Each row was made from one walk, in order. Every step used is in the known rows, and no mark comes twice. Write each row's walk.
In the rows, 128 means zero.
Known rows
tudot lidudu sipud lilaza zuka: [ 97 123 136 142  99 139 112 148 130 128 157 131 134 171 157 128 131 133
 123 142 131 124 127 115 137 122 130 123 140 116 129 129 118 158 124 132
 137 125 125 114 144  88 124 134 101 158 138 112 119 130 127 115  99 143
 239 134 104 158 145 141]
lidudu tudot gikeg lututa: [ 92 127 132 135 112 132 126 145 134 133 135 129 172 170 152 116 135 130
 122 146 119 113 109 126 145 115 124 118 118 126 121 111 135 126 143 127
 120  91 131 153 145 151 156 123 138 135 136 132 129 123 133 125 114 166
 197 122 121 146 130 117]
seso lilaza tudot gikeg: [ 80 125 122 133 116 139 113 145 118 125 130 132 129 138 128 128 141 142
 136 125 122 138 114 110 144 130 115 112 134 117 136 134 128 160 124 130
 140 132 128 124 138 134 108  95 157 142 129 122 109 126 149 150 154 157
 121 127  99 151 151 126]
raruva tudot gikeg fifumom lilaza zuka: [113 138 104 136 102 105 131 145 120 138 136 125 148 128 158 119 146 146
 138 129 117 125 112 117 136 127 107 108 113 147 148  95 140 140 185 139
 106 118 122 126 119 140 160 110 148 147 139 126 110 120 132 126 108 124
 129 139 138 138 139 124]
sipud lilaza zuka: [137 121 118 142 101 130 113 144 118 139 140 119 135 131 152 120 150 135
 144 134 108 117 120 123 143 113 120 119 137 117 133 126 127 136 113 127
 124 115 129 128 130 113 111 122 122 160 131 116 125 138 132 115  86 138
 147 125 153 161 154 130]
raruva tudot lidudu: [125 124 131 128 115 136 118 148 130 120 138 133 148 146 159 132 103 141
 136 151 125 138 134 112 144 138 120 122 138 128 135 114 133 142 152 126
 134 124 131 115 140 105 115 116 144 150 135 106 125 117 140 123 139 143
 202 131  66 122 139 130]
gikeg fifumom lilaza: [139 131 128 131 106 108 110 133 123 119 148 128 135 127 168 133 133 131
 122 129 134 115 120 121 134 115 121 130 126 127 146 110 132 122 154 135
 128 138 124 142 138 141 131 135 112 128 133 128 109 125 149 136 106 159
 114 135 144 131 141 123]
raruva tudot lidudu sipud lilaza zuka: [117 127 128 140 106 139 121 153 127 128 149 130 146 168 169 128 114 147
 132 148 120 132 131 112 142 144 122 113 142 130 132 116 125 159 151 127
 121 108 121 107 136 102 136 127 126 160 141 113 121 129 120 119  90 124
 239 133  91 147 147 137]
tudot gikeg: [ 96 127 120 125 102 127 128 144 127 143 134 125 137 128 113 118 157 126
 127 135 115 128 116 116 137 104 121 116 126 124 124 124 128 131 138 136
 127 137 137 150 133 130 137 109 150 145 130 117 118 123 144 124 149 146
 136 131 119 145 140 129]
lilaza tudot lenot: [100 119 143 137 108 142 111 157 118 125 132 133 143 185 122 142 165 135
 130 126 131 131 120 115 139 132 120 113 131 114 136 133 129 101 122 140
 137 149 141 118 151 145 122 117 152 157 131 128 112 127 138 124 135 110
 151 125  32 142 159 129]
seso gikeg: [136 123 141 133 121 137 115 143 124 123 136 130 144 144 125 113 156 134
 137 128 127 135 122 114 146 102 123 115 143 115 135 115 128 131 139 130
 120 122 134 149 143 144 120  98 149 132 124 124 107 126 162 129 132 140
 117 132 137 139 136 129]
gikeg tudot: [124 130 124 121 120 135 116 147 134 109 146 130 145 119 140 127 132 139
 136 141 109 124 115 115 139 120 129 117 127 122 126 112 123 113 138 123
 124 136 130 138 132 141 127 131 117 139 126 110 116 123 160 133 137 139
 128 120  88 137 148 122]
lilaza tudot lidudu: [107 118 142 139 113 134 108 154 121 109 143 138 134 163 141 145 135 140
 136 139 132 133 129 109 140 137 119 122 127 111 133 135 126 137 131 134
 143 137 135 110 152 119  98 124 136 152 131  99 105 117 138 121 151 146
 207 122  54 133 151 138]
tudot gikeg fifumom: [106 135 120 127 102 111 118 142 115 128 141 125 123 135 136 120 160 124
 122 133 121 121 109 117 134 101 119 118 100 127 134 116 130 133 153 138
 138 146 131 154 132 138 143 117 137 141 133 129 117 119 146 121 148 135
 111 136 162 145 129 133]
lututa gikeg fifumom lilaza zuka lidudu: [115 126 116 122 115 109 119 138 137 119 151 128 130 120 164 118 153 132
 125 119 132 126 108 125 123 110 117 121 111 128 157  97 133 157 132 136
 126  86 116 128 119 144 135 130 144 124 124 102  99 123 159 114 102 133
 162 136 191 136 143 138]
lututa lilaza zuka lidudu tudot lenot: [101 120 149 147 112 136 112 145 128 129 133 119 181 171 126 127 184 124
 137 121 132 129 121 138 134 151 120 125 126 124 147 104 146 128 110 141
 115  98 133 110 131 127 138 139 141 147 131 113 123 133 152 103 107 136
 235 128 121 146 143 144]
zuka lidudu: [128 119 124 113 116 131 111 139 133 115 138 127 135 111 144 130 150 127
 134 135 130 127 124 121 137 109 125 127 121 116 130 116 139 134 102 130
 126 143 125 135 133 123 121 129 147 128 125  94 127 123 160 127 137 136
 196 119 140 131 150 139]
fifumom gikeg: [139 119 133 132 112 114 118 138 126 141 139 128 113 153 129 125 111 135
 127 129 130 125 123 123 145 120 121 116 165 115 139 123 123 107 118 126
 107 135 130 131 146 125 116 132 139 138 127 104 130 124 147 116 100 145
 137 134 103 131 137 125]
raruva tudot: [148 125 124 125 117 135 126 149 123 126 127 129 141 131 150 125 107 145
 142 143 112 133 129 117 145 132 117 116 135 128 130 113 135 133 151 125
 120 125 131 130 130 138 121 123 149 141 132 110 124 121 140 131 115 129
 152 128  92 126 151 125]
seso lilaza zuka lidudu tudot gikeg lututa: [ 82 125 113 131 122 133 111 140 134 115 132 124 163 122 159 115 160 132
 138 125 123 122 104 132 144 122 124 112 121 129 140 111 144 161 114 123
 106  76 119 127 127 116 146 114 151 133 134 113 132 127 153 128 127 163
 201 121 166 160 126 138]
lilaza sipud: [105 124 124 123 117 139 126 155 121 118 131 137 141 130 141 121 135 129
 148 131 128 128 126 123 145 132 118 127 142 116 125 121 122 120 122 129
 129 118 139 144 134 117 142 121 136 134 132 115 112 138 143 140 117 144
 146 135  88 153 155 135]
lututa gikeg tudot lidudu sipud lilaza zuka: [ 88 127 126 127 111 142 119 152 142 120 168 135 141 176 155 118 127 140
 121 140 116 133 109 111 131 117 130 110 134 120 132 109 107 167 134 124
 151  76 118 106 130 123 127 123 113 144 128 102 100 126 146 111 109 129
 215 130 120 159 146 135]
fifumom lilaza zuka lidudu tudot gikeg lututa: [ 79 123 112 134 106 119 127 137 139 134 144 123 185 116 164 119 164 133
 127 126 123 115 108 131 137 116 122 115 127 133 141  99 148 137 143 134
  84  81 119 127 131 140 162 120 139 134 135 123 121 128 132 119  98 170
 223 124 136 146 142 126]
gikeg lututa lilaza: [161 124 145 136 114 127 104 136 107 121 124 117 170 144 156 120  97 129
 148 137 105 122 119 123 143 131 127 120 141 114 125 121 134 152 135 132
 108  72 135 131 137 112  92 145 135 121 137 130 140 122 154 124 113 172
 149 128 148 130 126 124]
zuka lidudu tudot: [106 117 135 121 125 139 119 144 142 110 144 131 152 139 153 126 143 130
 125 140 141 123 125 130 140 120 125 135 113 118 131 107 143 124 108 126
 123 131 126 133 143 152 136 133 129 126 125  98 119 126 152 124 123 151
 252 116 122 133 152 134]
raruva tudot gikeg lututa lilaza: [136 129 126 131 110 124 122 143 108 142 118 118 176 139 146 112  99 141
 148 143  93 132 114 114 143 139 115 107 137 128 125 106 137 155 171 133
 103  80 132 127 126 127 116 118 174 131 142 133 140 118 139 128 124 152
 160 129 142 132 123 116]
tudot gikeg lututa lilaza zuka: [115 129 126 147 101 117 117 141 111 143 122 113 177 136 128 111 149 128
 149 128  97 122 106 124 139 122 120 105 128 123 128 119 134 160 149 141
  99  66 136 135 123 110 128 129 154 138 141 134 138 121 141 113 122 157
 144 133 171 151 121 128]
seso lilaza zuka lidudu: [108 122 114 127 120 134 105 137 132 111 133 124 131  95 153 122 158 133
 147 122 127 131 118 126 142 128 123 118 133 122 144 122 139 152  97 126
 114 116 123 123 120 101 121 116 141 134 127  95 122 130 164 129 123 139
 157 126 161 147 143 145]
lidudu sipud lilaza zuka: [119 126 127 139 101 142 123 147 125 138 144 126 127 163 155 122 138 140
 128 134 120 117 122 122 142 122 127 115 143 116 127 126 122 143 123 129
 123 125 122 132 137 115 140 139 106 146 134 124 114 138 126 129  70 127
 188 134 128 166 156 135]
zuka lidudu tudot gikeg fifumom lilaza: [ 85 127 126 119 113 116 122 136 139 126 154 129 152 128 152 124 164 126
 107 132 142 120 112 127 129 107 118 134 100 133 144  89 146 131 141 134
 121 138 115 135 140 167 162 119 133 123 129 116 116 125 146 129 128 168
 224 121 139 143 143 130]

Write each row's walk
[104 130 125 135 109 117 115 153 108 117 138 130 126 151 135 133 162 140
 132 131 122 125 110 113 135 119 110 114  95 121 136 121 129 129 156 140
 133 147 131 137 140 156 125 113 153 142 132 126 103 117 138 134 147 122
 134 127 130 148 147 127] | lilaza tudot gikeg fifumom
[ 69 128 120 118 116 119 127 145 135 116 151 133 155 132 156 122 166 125
 118 125 148 122 112 130 132 123 115 137 103 129 141  90 137 123 146 133
 119 126 121 132 137 157 177 112 134 121 131 122 105 135 139 139 128 172
 232 127 126 156 147 133] | zuka lidudu tudot gikeg fifumom lilaza sipud
[113 127 121 138 114 110 117 139 132 109 154 127 148 139 178 134 168 136
 123 125 143 111 114 133 133 124 119 130 103 132 158  96 147 123 147 136
 113 119 119 129 134 145 155 137 113 130 132 112 108 130 140 121  92 150
 194 130 144 138 146 132] | gikeg fifumom lilaza zuka lidudu tudot
[118 119 131 118 116 146 109 148 122 114 151 129 128 161 155 138 131 141
 127 136 129 126 123 114 138 121 124 126 127 105 126 122 132 156 109 130
 130 148 115 115 143 139 123 134 134 133 129 106 121 131 135 139 107 132
 249 114 116 155 166 134] | zuka lidudu sipud lilaza tudot
[137 120 134 138 112 126 110 140 121 123 132 113 159 114 133 125 153 133
 158 125 118 131 125 128 135 144 118 126 123 119 141 110 144 154 112 141
 107 100 131 116 121 106 113 147 142 132 130  99 124 126 162 110 116 134
 196 128 172 140 145 144] | lututa lilaza zuka lidudu
[112 127 119 127 104 122 117 140 116 137 130 122 160 138 139 114 132 126
 131 138 102 119 105 117 141 100 127 110 128 122 116 122 129 136 148 132
 113  99 132 152 132 122 131 118 155 139 137 133 134 119 139 125 136 152
 131 125 138 145 124 123] | tudot gikeg lututa
[102 131 130 134 102 132 115 151 109 125 150 131 116 182 157 132 132 141
 115 135 124 120 110 109 135 114 120 115 113 114 129 122 120 149 150 136
 138 152 118 126 148 153 130 123 122 139 138 137 109 132 122 138 105 130
 184 127 137 165 154 127] | lidudu sipud lilaza tudot gikeg fifumom
[160 122 147 140 113 110 108 131 108 137 132 117 147 165 137 121  90 135
 141 129 113 124 116 127 147 125 125 110 175 110 136 119 125 127 135 125
  87  76 130 125 145 110  89 150 142 122 135 121 147 120 150 115  98 172
 156 132 145 129 112 118] | fifumom gikeg lututa lilaza
[112 117 123 136 112 133 116 145 127 130 146 120 149 142 163 123 152 138
 134 136 125 114 120 131 140 115 120 129 118 118 138 111 138 136 103 125
 117 111 122 120 135 134 144 126 122 149 128 104 127 140 131 113  85 147
 233 112 156 161 160 131] | sipud lilaza zuka lidudu tudot
[131 118 116 132 107 127 109 142 119 128 142 116 136 114 155 123 155 133
 142 134 112 119 117 123 138 110 121 122 124 113 137 118 135 147  98 129
 120 117 121 116 125 108 128 126 130 151 128  97 132 134 137 116  98 134
 187 115 172 161 154 137] | sipud lilaza zuka lidudu
[ 81 125 133 132 110 136 135 147 141 142 138 133 153 162 131 116 155 130
 117 142 128 123 118 123 139 120 119 126 117 126 128 114 134 120 134 132
 132 123 134 151 146 161 156 113 135 142 130 129 115 127 138 123 130 160
 197 128  96 147 146 128] | lidudu tudot gikeg
[ 96 120 130 138 104 136 111 147 129 137 145 122 163 171 151 126 183 130
 119 130 131 117 115 133 140 113 121 124 126 121 142 113 138 114  97 130
 122 111 125 113 136 132 148 116 126 164 131 115 131 144 127 102  90 138
 228 113 128 163 151 137] | sipud lilaza zuka lidudu tudot lenot
[ 78 120 126 117 115 130 127 144 145 126 144 129 158 133 133 121 161 126
 121 139 133 125 116 126 137 110 123 131 106 122 131 105 143 134 117 130
 120 132 126 140 139 151 160 115 147 133 126 105 119 126 150 122 144 152
 248 117 126 143 146 137] | zuka lidudu tudot gikeg
[122 120 131 111 111 142 113 141 128 124 147 127 127 138 158 129 127 132
 117 138 127 123 123 119 137 115 131 128 132 111 125 118 127 160 103 127
 125 143 115 126 140 127 128 138 123 127 129 108 127 135 143 137 103 135
 238 119 147 152 158 137] | zuka lidudu sipud lilaza
[ 86 135 113 126 101 108 126 143 115 134 141 133 143 126 139 119 152 126
 124 122 130 124 109 121 133 111 113 125 122 129 139 102 125 128 168 140
 130 135 129 145 130 138 163 108 133 132 136 140 103 131 136 141 128 165
 114 140 134 158 139 127] | tudot gikeg fifumom lilaza sipud
[ 88 122 151 138 110 143 122 150 140 133 138 134 164 199 132 127 168 126
 111 134 145 122 123 130 142 131 128 129 130 124 138 119 134  90 119 131
 138 130 139 132 154 153 156 121 124 154 131 135 120 136 139 114 115 139
 191 128  53 142 147 129] | lidudu tudot lenot
[124 129 141 143 108 114 110 146 102 126 132 121 143 154 118 130 146 137
 140 127 127 134 114 115 132 140 107 121 106 118 139 116 132 153 157 146
 128 121 131 119 137 146 103 130 150 133 134 128 110 122 141 128 145 146
 148 131 146 140 147 124] | lututa lilaza tudot gikeg fifumom
[159 120 145 143 117 115 106 139 103 131 130 120 147 179 134 131  94 145
 147 126 115 125 115 122 147 139 118 106 165 106 139 123 127 122 140 127
  90  82 129 115 149 128  82 142 156 122 135 117 143 117 139 123 100 166
 168 128 110 130 130 114] | fifumom gikeg lututa lilaza tudot
[ 67 132 125 137 108 122 136 148 127 131 145 140 159 159 156 120 151 129
 116 129 143 120 111 127 136 124 112 132 117 133 140  96 130 117 165 132
 134 120 130 143 142 164 183 109 121 129 136 143 100 138 127 142 109 177
 183 136  99 156 145 120] | lidudu tudot gikeg fifumom lilaza sipud
[119 128 130 131 116 118 120 144 125 122 150 137 125 152 154 129 122 142
 121 123 131 127 110 114 129 120 113 123 121 120 152 110 123 149 147 135
 144  98 123 128 139 173 111 116 139 121 124 115  86 120 150 131 110 150
 130 136 135 133 157 126] | lututa gikeg fifumom lilaza tudot
[136 129 126 133 120 110 108 137 126 107 151 125 155 117 155 121 186 136
 136 115 137 127 111 123 138 101 120 115 125 126 161  93 140 151 158 138
  98 116 120 136 132 145 136 103 144 126 129 129 100 124 161 126 114 136
 134 136 200 142 133 136] | seso gikeg fifumom lilaza zuka lidudu
[127 129 133 123 118 120 117 144 127 118 141 132 116 150 153 118 131 129
 122 133 127 125 112 119 133 108 119 126 110 120 142 114 120 147 133 130
 152  95 128 146 130 151 117 126 140 124 123 109 106 119 159 116 117 128
 128 135 176 133 134 136] | lututa gikeg fifumom
[121 130 129 139 110 115 108 142 114 112 148 132 127 140 167 145 135 142
 125 126 136 119 119 114 133 126 114 122 118 121 151 116 132 126 159 139
 130 142 124 128 143 159 116 134 125 131 132 127  98 123 135 140 107 150
 121 128 105 131 159 118] | gikeg fifumom lilaza tudot
[ 82 135 113 123 100 106 123 140 132 134 154 125 142 119 149 123 181 129
 117 118 131 120 107 123 128 109 120 114 106 135 145 104 139 145 155 144
 113 144 115 135 125 133 176 133 131 128 137 128 104 125 141 127 116 129
 181 139 156 153 141 140] | tudot gikeg fifumom lilaza zuka lidudu sipud
[109 127 136 137 110 114 102 142 119 109 157 134 140 155 170 150 123 140
 119 131 141 124 121 112 133 128 117 127 122 122 155 113 129 136 161 139
 140 144 125 114 151 136 108 128 113 140 135 123  96 121 135 131 126 161
 165 128  90 131 150 127] | gikeg fifumom lilaza tudot lidudu
[ 88 131 107 126 100  97 119 136 127 134 149 120 144 101 148 122 189 128
 127 119 128 119 105 123 128 105 115 117 104 137 149 101 142 140 154 145
 112 135 120 136 121 132 157 118 139 135 134 118 111 122 140 120 126 140
 149 131 175 147 137 135] | tudot gikeg fifumom lilaza zuka lidudu
[147 123 139 133 115 113 111 136 117 129 141 118 148 166 143 123 118 138
 143 119 122 121 113 132 143 140 127 105 163 110 140 115 133 138 129 129
  71  76 120 118 134  98 119 168 148 111 139 114 149 120 147 112  77 143
 226 134 160 141 117 134] | fifumom gikeg lututa lilaza zuka lidudu sipud
[ 99 125 131 115 120 135 117 149 145 114 158 137 142 147 139 121 110 132
 124 144 118 139 113 110 130 115 128 120 131 118 132 108 111 148 135 125
 157  90 128 118 131 132 112 111 131 139 122  94 105 118 165 109 148 142
 190 127  93 132 139 133] | lututa gikeg tudot lidudu
[ 98 120 136 137 122 143  98 144 121 105 140 136 130 153 152 143 115 140
 135 132 137 140 127 110 144 143 121 122 144 113 140 137 127 159 117 125
 155 125 130 105 149 111  85 107 133 145 131 104 113 125 155 138 160 172
 174 124  67 139 150 133] | seso lilaza tudot lidudu
[139 121 160 144 114 122 105 142 110 121 145 128 142 200 146 137  82 143
 131 130 130 129 121 116 145 145 125 108 175 104 135 124 122 143 147 129
  93  82 128 101 157 106  89 158 139 122 141 122 134 118 134 121 104 163
 234 132  86 137 125 123] | fifumom gikeg lututa lilaza tudot lidudu sipud
[100 131 126 132 109 139 111 153 136 111 164 131 150 159 160 129 128 141
 125 145 120 124 116 113 137 126 136 113 135 121 128 112 113 145 146 126
 134 121 120 108 138 104 133 132  92 157 136 113 112 129 135 121 117 138
 219 124  79 158 147 135] | gikeg tudot lidudu sipud lilaza zuka
[113 124 144 142 108 130 119 147 101 138 130 122 154 151 105 128 137 137
 147 128 114 138 119 112 134 148 109 121 127 113 133 120 130 154 141 145
 125 119 137 114 139 141 104 122 156 138 133 125 111 123 144 127 144 162
 164 130 106 141 157 125] | lututa lilaza tudot gikeg
[ 90 123 123 118 117 132 118 143 134 118 140 125 171 141 153 117 150 126
 121 140 124 118 109 128 141 108 126 123 106 122 125 105 144 136 127 127
 109  98 125 142 138 148 149 124 150 125 132 113 137 121 142 123 138 164
 248 112 144 147 130 132] | zuka lidudu tudot gikeg lututa
[134 130 142 141 121 120 109 142 119 110 148 134 143 151 148 130 163 145
 129 118 139 132 114 113 139 108 115 114 132 117 156 101 132 138 171 138
 112 129 125 135 148 174 116  98 142 126 129 141  88 125 150 144 123 149
 107 133 140 136 144 121] | seso gikeg fifumom lilaza tudot
